Known rows, with every way that one mark hangs from another:
N[A D[K R]]: [ 5.33  1.28  1.06 -2.96 -2.18 -2.28  0.35 -1.61  1.82 -0.13 -0.89  1.74
  4.13  0.45 -0.63 -0.60 -1.11  1.44  0.02  2.45 -4.86 -0.16 -3.32 -2.78
  0.80 -1.09]
J[D[K R[N]]]: [ 5.21  0.18 -0.25 -1.82 -1.85 -3.20  0.67 -1.13 -0.12  0.47 -1.45  0.79
  2.56  0.12  0.40  0.89  0.54  1.07  1.39  1.01 -4.24 -1.67 -0.45 -1.98
  0.49  0.07]
N[R[A D E]]: [ 2.38  1.50 -1.39 -2.28 -0.93 -3.79  1.16 -1.44  0.97  1.64 -1.32  0.02
  2.98 -2.65 -0.40  1.32  0.87  1.03  1.05  0.47 -2.87 -1.40 -0.14 -0.35
  0.58  2.60]
R[A D E N]: [ 1.97  0.81 -2.43 -2.03  0.91 -4.61  0.71 -1.62  0.92  3.43 -2.12 -0.50
  1.74 -2.15  0.72  1.70  2.42  2.08  2.92  0.66 -1.22 -2.84  0.70 -1.98
  0.30  3.28]
N[A D]: [ 1.92  2.56  1.89 -2.73 -1.46 -2.10  0.23 -1.81  1.90  1.58 -1.61  0.37
  4.56  0.15 -0.79 -0.48 -1.37  0.01 -0.33  1.38 -4.83  0.97 -3.29 -2.90
 -0.77 -0.26]
D[J K R[A E]]: [ 5.24 -0.96 -0.90 -1.09 -1.77 -5.21  0.13 -1.92  0.04 -0.23 -0.12  1.36
  3.01 -0.14 -0.41  1.49  0.52  4.34  2.13  2.14 -1.68 -0.40 -0.41 -2.76
  1.62  0.02]
K[D]: [ 0.91  0.18  2.03 -1.95 -1.79 -1.35  0.54 -2.21  0.59  1.79 -4.15  1.18
  2.96 -1.16  0.57  1.53 -2.22 -0.40 -0.72  0.51 -5.04  2.61 -1.46 -2.61
 -0.25  0.18]
E[R[D N[A]]]: [ 2.69  1.21  1.01 -2.55  0.62 -2.94  1.04 -1.14  1.12  0.53 -1.60 -0.42
  1.43 -0.89  1.08  0.21  0.93 -0.73  0.33  2.04 -3.04 -2.28 -2.59 -2.64
  0.08  1.10]
N[R[A D]]: [ 1.67  1.69  0.25 -2.28 -2.04 -2.86  0.69 -0.91  0.24  0.81 -1.62 -0.79
  3.46 -2.22 -0.33  1.40  0.04 -0.21  0.51 -0.24 -3.51 -0.83 -1.14 -0.38
  0.60  1.80]
E[R[D[J] N]]: [ 2.56  0.63  0.88 -1.83  0.21 -3.95  0.87 -0.23  0.45 -0.41 -0.81  0.35
  0.79 -1.31  1.17  0.59  1.31 -0.71  1.04  1.53 -2.76 -1.12 -2.91 -2.64
 -0.17  0.69]
R[E N]: [ 1.48  1.03 -0.01 -1.01 -0.34 -3.56  0.23 -2.27  0.22  2.38 -2.20  0.71
  1.95 -0.48  1.15  0.48  0.07  1.02  1.15  2.19 -3.03 -1.72  0.23 -2.55
 -0.62  1.12]
E[R[A D[J] N]]: [ 2.41  0.52 -0.06 -1.96  0.66 -4.77  0.72 -0.55  0.28 -0.06 -0.48 -0.79
  1.16 -1.83  0.48  1.62  1.96  0.53  2.03  1.01 -1.12 -1.69 -2.28 -2.31
  0.38  1.75]
D[K]: [ 2.24  0.77  2.02 -2.15 -3.93 -2.79 -0.21 -1.78 -0.74  1.19 -3.20  0.93
  3.47  1.20  0.86 -0.34 -1.93 -0.03  0.13  1.31 -4.55  0.97 -0.92 -2.66
  0.51 -0.23]
E[R[A D]]: [ 1.88  0.69  0.67 -2.00 -1.08 -3.03  0.82 -1.69 -0.32  0.27 -1.88 -0.98
  1.86 -1.47 -0.40  1.30  0.50 -0.33  0.61  0.37 -2.67 -0.35 -1.59 -2.16
  0.13  2.36]
N[A D[J]]: [ 2.19  2.34  1.96 -2.56 -1.02 -3.64  0.17 -0.97  2.23  1.10 -0.39  0.57
  4.58  0.20 -0.82 -0.04 -0.89  0.66  0.06  1.41 -3.72  1.58 -4.23 -3.56
 -0.72 -1.06]
R[A D[K] N]: [ 2.74  0.72 -1.16 -3.22 -1.14 -4.49  0.30 -0.57  0.19  2.52 -2.59 -0.45
  2.28 -1.10  1.41  1.19  1.54  1.31  3.11  0.36 -1.79 -2.39 -0.27 -1.95
  1.59  2.17]
D[K R[A E N]]: [ 4.92 -0.40 -1.77 -1.32 -0.92 -4.23  0.20 -2.41 -0.02  0.63 -1.14  0.91
  2.32 -0.56  0.77  1.20  0.85  3.60  2.67  2.78 -1.82 -3.27  0.79 -1.92
  1.64  1.12]
D[J K R]: [ 4.84 -0.26  1.61 -1.07 -3.17 -3.66 -0.17 -1.09 -0.40 -1.29 -0.80  1.62
  3.11  0.58  0.03  0.76 -0.91  1.65  0.55  2.11 -3.74  0.77 -1.98 -3.20
  1.36 -1.81]
N[A D R]: [ 2.67  3.32  1.83 -3.16 -1.55 -2.16  0.58 -1.09  2.36  0.15 -0.29  0.76
  4.80 -0.74 -0.75 -0.92 -1.51 -0.46 -0.97  1.70 -5.24 -0.08 -3.82 -0.99
 -0.45 -0.38]
R[D E]: [ 2.00  0.85 -0.54 -1.86 -0.95 -3.10  1.06 -1.75  0.82  2.94 -2.94  0.77
  2.24 -1.23  0.23  0.73  0.51  0.37  0.54  0.76 -3.83 -0.02 -0.09 -2.62
 -0.39  1.96]
J[D[R]]: [ 3.52  0.62  0.83 -0.59 -1.95 -1.98  0.68 -2.02 -0.48  0.39 -1.73 -0.11
  3.43 -0.20 -1.14  1.51 -0.45  0.23 -0.13 -0.08 -4.95  0.21 -0.76 -2.47
 -0.59  0.03]
E[R]: [ 1.35  0.88  2.74 -1.03 -2.18 -1.87  0.29 -2.19 -0.81 -0.67 -1.95  0.04
  2.13  0.18  0.09  0.06 -1.71 -1.34 -1.03  1.64 -4.34  0.68 -2.03 -2.84
 -0.87  0.34]
D[J R]: [ 3.13  0.24  2.11  0.12 -2.06 -3.02 -0.03 -1.66 -0.45 -1.04 -0.65  0.69
  3.06 -0.06 -0.79  1.43 -1.07  0.98 -0.24  1.42 -3.75  1.15 -2.17 -3.42
  0.22 -1.83]
J[D[K R]]: [ 4.87 -0.05  0.41 -1.77 -2.92 -2.69  0.72 -1.63 -0.30  0.45 -2.00  0.75
  3.34  0.39 -0.42  0.81 -0.40  0.82  0.59  0.47 -4.90  0.11 -0.73 -2.32
  0.34 -0.16]

Rows:
[ 4.20  0.17 -1.73 -2.92  0.02 -5.88  0.91 -0.07  1.54  2.53 -1.42  1.71
  1.18 -0.83  1.92  0.42  2.16  2.17  2.81  1.93 -2.17 -1.89 -0.81 -2.65
  0.83  1.39] => R[D[J K] E N]
[ 1.62  1.81 -0.16 -1.99 -0.20 -4.74 -0.32 -0.63  1.33  1.12 -0.18 -0.12
  3.22 -1.20 -0.33  1.06  0.79  1.73  2.66  0.77 -1.76 -1.06 -2.25 -2.46
 -0.23  0.92] => R[A N[D[J]]]
[ 5.09 -0.18  0.93 -1.18 -1.94 -4.32 -0.16 -0.65 -0.18 -1.00 -0.48  1.53
  2.18  0.31  1.07  0.79  0.03  2.04  1.59  2.58 -3.05 -1.11 -1.87 -2.98
  1.51 -1.55] => D[J K R[N]]
[ 3.03 -0.06 -0.59  0.00 -1.27 -2.83  0.18 -3.45 -0.32  0.63 -1.44  0.06
  3.10 -1.09 -1.19  1.86 -0.12  2.67  0.97  1.55 -2.68 -0.84  0.56 -2.35
  0.43  1.09] => D[R[A E]]
[ 3.84  1.88  0.12 -3.39 -2.70 -4.78  0.13  0.12  1.60 -0.76  0.79  1.34
  4.38 -0.97 -0.66 -0.35 -0.29  1.27  1.57  1.11 -3.46  0.19 -3.37 -0.53
  0.82  0.15] => N[D[J K] R[A]]
[ 5.34  0.72 -0.82 -2.02 -2.35 -2.64  0.42 -1.68  1.38  0.02 -0.85  3.01
  2.89 -0.41 -0.23 -0.76 -0.49  1.87  0.89  2.50 -4.98 -0.22 -1.70 -2.23
 -0.07  0.45] => N[D[K R[E]]]
[ 4.99 -0.44 -0.12 -1.12 -2.76 -2.87  0.32 -2.47 -0.09  0.11 -1.94  2.07
  2.63  0.32  0.21  0.24 -0.70  2.13  0.50  2.70 -4.23 -0.54 -0.08 -2.51
  0.98 -0.17] => D[K R[E]]
[ 3.22  0.50  0.80 -2.91 -2.64 -4.39  0.51  0.07  0.54  1.44 -2.18  1.08
  2.65 -0.04  0.82  0.52  0.17  0.30  1.09  0.47 -3.60  1.10 -2.14 -2.99
  1.00 -0.02] => R[D[J K]]
[ 3.40  2.91  0.22 -3.02 -0.59 -2.87  1.20 -1.56  3.04  0.87 -0.03  1.48
  4.28 -1.22 -0.63 -0.99 -0.67  0.86 -0.36  2.41 -4.79 -0.66 -2.98 -0.91
 -0.59  0.54] => N[A D R[E]]
[ 4.14  0.79  0.70 -3.60 -0.23 -3.62  1.06 -0.80  1.17  0.44 -1.62  0.39
  1.44 -0.29  1.81 -0.29  0.95 -0.12  0.78  2.48 -2.95 -2.28 -2.53 -2.53
  1.01  0.91] => E[R[D[K] N[A]]]
[ 4.81 -0.39 -0.13 -1.25 -1.59 -4.98 -0.44 -1.04 -0.42 -0.83 -0.29  0.46
  2.68 -0.28  0.47  1.70  0.77  3.13  2.68  2.00 -1.48 -1.75 -1.18 -2.56
  2.01 -0.72] => D[J K R[A N]]
[ 5.15  0.73  0.63 -2.03 -2.90 -3.50 -0.01 -0.33  1.05 -1.07  0.00  2.49
  3.32 -0.05 -0.61 -0.21 -0.60  1.49  0.89  1.88 -4.64  1.05 -3.45 -2.82
  0.29 -1.27] => N[D[J K R]]
[ 5.35 -0.45 -1.82 -1.78 -1.57 -4.00  0.92 -2.39  0.20  1.25 -1.39  0.41
  3.25 -0.39 -0.84  1.53  0.90  3.12  2.00  0.62 -2.86 -1.07  0.56 -1.78
  0.86  1.43] => J[D[K R[A E]]]
[ 3.31  1.01  0.28 -0.97 -1.42 -3.38 -0.14 -1.10  0.91 -0.83  0.48  0.68
  3.72 -1.20 -2.04  1.29 -0.01  1.96  1.29  0.76 -3.22  0.69 -2.87 -2.67
 -0.07 -0.23] => N[D[J R[A]]]
[ 2.00  2.53  1.12 -2.52 -0.01 -2.79  0.04 -1.27  2.04  1.80 -1.27  0.38
  3.52 -0.18  0.40 -0.21 -0.31  0.24  0.74  1.83 -3.81 -1.36 -2.83 -2.74
 -0.69 -0.03] => R[N[A D]]
[ 1.21  0.89 -1.10 -1.15  0.28 -4.49  0.18 -2.67  0.31  2.66 -1.99 -0.46
  2.46 -1.21  0.61  1.38  0.75  2.46  2.35  1.54 -1.23 -2.43  0.92 -2.22
 -0.01  2.14] => R[A E N]
[ 3.68 -0.27  0.48  0.30 -0.99 -3.69  0.37 -2.07  0.21 -0.33 -0.44  1.49
  2.82 -0.54 -0.86  1.34 -0.32  2.29  0.33  2.18 -3.33  0.60 -1.09 -3.26
  0.00 -0.84] => D[J R[E]]
[ 4.75  0.65 -0.87 -1.25  0.87 -3.49  1.31 -2.39  1.28  1.69 -0.92  0.16
  2.91 -0.61 -0.31  1.37  1.20  2.16  1.03  1.39 -3.18 -2.38 -0.22 -2.44
 -0.32  0.45] => J[D[R[E N[A]]]]
[ 2.61  2.35 -1.06 -2.44 -1.17 -3.36  0.60 -1.44  1.85  0.71  0.05  1.01
  3.87 -2.21 -1.25 -0.14 -0.01  1.30  0.89  1.34 -3.76 -0.78 -1.47 -0.08
 -0.59  2.11] => N[D R[A E]]
[ 5.00  0.02 -0.98 -1.90 -1.27 -3.87  0.41 -1.53 -0.27  0.86 -1.32 -0.28
  3.02 -0.27 -0.06  1.72  1.19  2.21  2.46  0.53 -2.74 -2.33 -0.03 -1.74
  1.00  0.84] => J[D[K R[A N]]]
[ 3.23 -0.89  1.79 -0.91 -1.16 -2.22  0.60 -1.80  0.80 -0.41 -1.93  1.97
  2.72 -1.58 -0.15  2.39 -1.44  1.06 -0.36  1.13 -4.36  2.54 -2.49 -2.97
  0.31 -1.32] => K[D[J R]]
[ 3.47 -0.16  1.34 -1.60  0.35 -1.48  0.71 -2.51  1.42  0.53 -2.65  1.32
  2.70 -1.59  0.73  2.12 -0.99  1.12 -0.22  1.96 -4.10 -0.34 -1.84 -2.59
  0.78 -0.73] => K[D[R[N[A]]]]
[ 2.49  1.84  1.04 -2.26 -1.01 -2.91  1.10 -2.40  1.49  1.04 -1.12  0.39
  4.30 -0.40 -0.14 -0.02 -1.16  0.82 -0.98  2.42 -4.01 -0.75 -1.35 -1.34
  0.08  0.11] => N[A R[E]]
[ 2.97  1.97 -1.01 -2.28 -0.73 -4.82  0.62 -0.70  2.04  0.15  1.22  1.26
  3.98 -2.24 -1.22  0.23  0.36  2.17  1.46  1.30 -2.86 -0.22 -2.47 -0.65
 -0.55  1.21] => N[D[J] R[A E]]
[ 4.07  1.83 -1.58 -3.58 -2.27 -4.00  0.62 -1.11  1.85  0.51 -0.15  1.78
  3.81 -1.40 -0.33 -0.67  0.02  1.96  1.66  1.90 -3.64 -1.08 -1.41  0.04
  0.42  1.90] => N[D[K] R[A E]]
[ 2.07  1.54  0.35 -2.27 -1.55 -4.14  0.65 -0.21  0.56  0.40 -0.54 -0.43
  3.56 -2.26 -0.42  1.67  0.64  0.33  0.96 -0.18 -2.79 -0.16 -1.92 -0.85
  0.77  0.93] => N[R[A D[J]]]
[ 3.56 -0.28 -0.40  0.24 -0.67 -4.52  0.21 -2.44 -0.01 -0.10 -0.09  0.37
  3.06 -1.14 -1.38  2.24  0.42  3.49  1.45  1.67 -1.75 -0.06 -0.51 -2.95
  0.69  0.15] => D[J R[A E]]
[ 2.62  1.07 -1.16 -2.06 -0.58 -5.10  1.16 -0.63  1.27  1.02 -0.18  0.26
  3.07 -2.54 -0.54  1.56  1.35  1.75  1.54  0.55 -2.06 -0.70 -0.95 -0.62
  0.59  1.82] => N[R[A D[J] E]]
[ 4.80  1.69 -0.63 -3.34 -2.11 -4.72  0.68  0.14  2.22 -0.37  0.85  3.04
  3.52 -0.85  0.07 -1.30 -0.06  1.54  1.04  2.31 -4.29  0.23 -2.91 -0.89
  0.02  0.03] => N[D[J K] R[E]]
[ 2.56  1.70 -0.60 -2.95 -1.45 -3.98 -0.36 -0.97  0.91  1.51 -1.54  0.34
  2.97 -0.60  0.61  0.09  0.37  1.58  2.91  1.21 -2.48 -1.72 -1.42 -1.80
  0.48  1.46] => R[A N[D[K]]]
[ 3.20  1.75 -0.44 -2.41  1.41 -4.98  0.64 -1.10  3.13  2.01  0.13  1.28
  3.06 -0.63  0.31 -0.15  1.14  2.32  1.69  2.73 -2.25 -1.39 -2.52 -3.09
 -0.77  0.31] => R[E N[A D[J]]]
[ 5.71  1.12  1.14 -2.79 -1.75 -3.64  0.25 -0.92  2.26 -0.62  0.40  2.07
  4.17  0.47 -0.76 -0.34 -0.57  2.04  0.52  2.44 -4.07  0.53 -4.29 -3.29
  0.86 -1.88] => N[A D[J K R]]
[ 2.71  1.24 -1.06 -2.65  1.47 -4.07  1.28 -1.56  2.18  3.58 -2.25  0.19
  2.15 -1.23  1.11  0.85  1.72  1.37  1.48  1.83 -2.47 -2.53 -0.70 -2.73
  0.18  1.67] => R[D E N[A]]
[ 2.26  0.95 -1.36 -1.91  0.44 -3.85  0.93 -1.14  1.11  3.11 -2.62  0.64
  1.23 -1.60  1.22  0.74  1.65  0.76  1.75  1.25 -2.93 -2.09  0.15 -2.32
 -0.28  2.12] => R[D E N]
[ 2.00  1.67  0.70 -2.67  0.26 -2.99  0.83 -0.96  1.34  2.73 -2.65 -0.52
  2.72 -0.82  1.04  0.85  0.87 -0.03  0.82  1.02 -3.02 -1.95 -1.72 -2.89
  0.36  0.72] => R[D N[A]]
[ 3.55 -0.10  0.11 -2.81 -1.58 -4.77  0.72 -0.59  0.12 -0.37 -1.00  0.00
  1.87 -0.82  0.39  1.05  1.04  0.95  1.56  0.84 -1.87 -0.01 -2.37 -2.43
  1.16  1.42] => E[R[A D[J K]]]
[ 2.36  0.43 -2.27 -1.98  1.46 -6.03  0.80 -0.82  1.35  2.84 -0.95 -0.16
  1.85 -2.22  0.53  2.16  2.96  2.86  3.51  0.71 -0.33 -2.23 -0.18 -2.46
  0.50  2.42] => R[A D[J] E N]
[ 3.19  1.78  1.59 -2.36  0.59 -3.91  0.46 -0.82  1.89 -0.80  0.60  0.54
  2.27 -0.31  0.38 -0.54  0.32  0.21  0.41  2.83 -3.04 -1.09 -4.33 -3.07
 -0.68 -0.21] => E[R[N[A D[J]]]]
[ 1.85  1.43 -0.11 -1.40 -1.65 -3.50  0.56 -2.28  0.28  0.92 -1.14 -0.10
  3.69 -1.63 -0.54  0.96 -0.61  1.37  0.43  1.31 -2.99 -0.94  0.10 -0.51
  0.19  1.57] => N[R[A E]]
[ 5.32 -0.22 -0.82 -1.17 -1.56 -3.51  0.35 -2.01  0.18  0.22 -1.54  2.01
  1.73 -0.05  1.21  0.20  0.21  2.49  1.58  3.29 -3.46 -2.52  0.18 -2.37
  1.13  0.18] => D[K R[E N]]
[ 3.55  1.57  0.15 -2.96  0.11 -4.52  1.67 -0.70  2.52  1.32 -0.19  0.74
  3.52 -1.60 -0.12  0.57  0.76  1.25  0.03  1.64 -3.11 -0.63 -2.38 -1.51
  0.52  0.34] => N[A R[D[J] E]]
[ 4.22  0.25  0.52 -2.85 -0.60 -4.61  0.84  0.11  0.59 -0.40 -0.90  0.99
  0.62 -0.56  1.85  0.11  1.48 -0.04  1.55  2.04 -2.71 -1.43 -2.66 -2.62
  0.78  0.70] => E[R[D[J K] N]]
[ 3.68 -0.80 -0.51 -1.05  0.48 -2.02  0.93 -2.59  1.29  0.87 -2.55  2.10
  1.60 -2.38  0.97  1.92 -0.27  1.75  0.52  2.15 -3.96 -0.53 -0.45 -2.18
  0.16  0.43] => K[D[R[E N]]]
[ 4.08  0.34 -2.08 -0.64  0.58 -3.91  1.05 -2.33  0.31  1.55 -0.76 -0.48
  2.65 -1.46 -0.72  2.24  1.81  2.69  2.43  0.60 -2.08 -2.63  0.81 -1.88
 -0.21  1.76] => J[D[R[A E N]]]
[ 3.07  1.33 -0.16 -3.35 -2.88 -3.54  0.71 -0.48  0.39  0.73 -1.68  0.04
  3.42 -1.63  0.32  0.80  0.18  0.43  1.08  0.23 -3.54 -1.06 -1.15 -0.21
  1.60  1.63] => N[R[A D[K]]]
[ 2.47  1.43  0.35 -1.85  0.29 -4.26  0.10 -0.87  0.88 -0.78  0.43 -0.06
  1.96 -1.26 -0.10  0.44  0.91  0.84  1.94  1.82 -1.82 -1.33 -3.18 -2.22
 -0.58  1.25] => E[R[A N[D[J]]]]
[ 3.31  1.49  0.41 -2.83 -1.53 -4.51 -0.23  0.20  1.40  0.57 -0.72  1.80
  2.69  0.07  1.04 -0.62  0.13  0.77  2.05  1.80 -3.51 -0.55 -2.90 -2.72
 -0.07 -0.30] => R[N[D[J K]]]
[ 3.99  1.14 -1.33 -2.85 -0.33 -5.42  0.25 -0.32  2.12  1.57 -0.35  2.72
  2.01 -0.43  1.08 -0.76  0.91  2.27  2.54  2.67 -2.73 -1.26 -1.91 -2.59
 -0.37  0.66] => R[E N[D[J K]]]
[ 4.58  1.34 -0.54 -3.95 -1.14 -3.88  1.52 -0.99  2.28  1.57 -1.33  1.31
  3.60 -0.85  0.74 -0.39  0.27  1.14  0.16  2.08 -3.94 -1.52 -1.51 -0.81
  1.25  0.89] => N[A R[D[K] E]]
[ 5.44 -0.67  0.05 -1.07 -2.24 -4.55  0.25 -1.69  0.20 -0.55 -0.51  2.49
  2.58  0.36  0.05  0.64 -0.16  3.00  1.07  2.88 -3.24  0.16 -0.98 -3.17
  1.06 -0.95] => D[J K R[E]]
[ 3.84 -0.05 -0.93 -2.87 -1.39 -5.28  1.01 -0.53  1.21  2.33 -1.85  1.73
  2.21 -0.44  0.92  0.47  1.01  1.78  1.66  1.28 -2.92  0.43 -1.13 -2.90
  0.72  1.00] => R[D[J K] E]
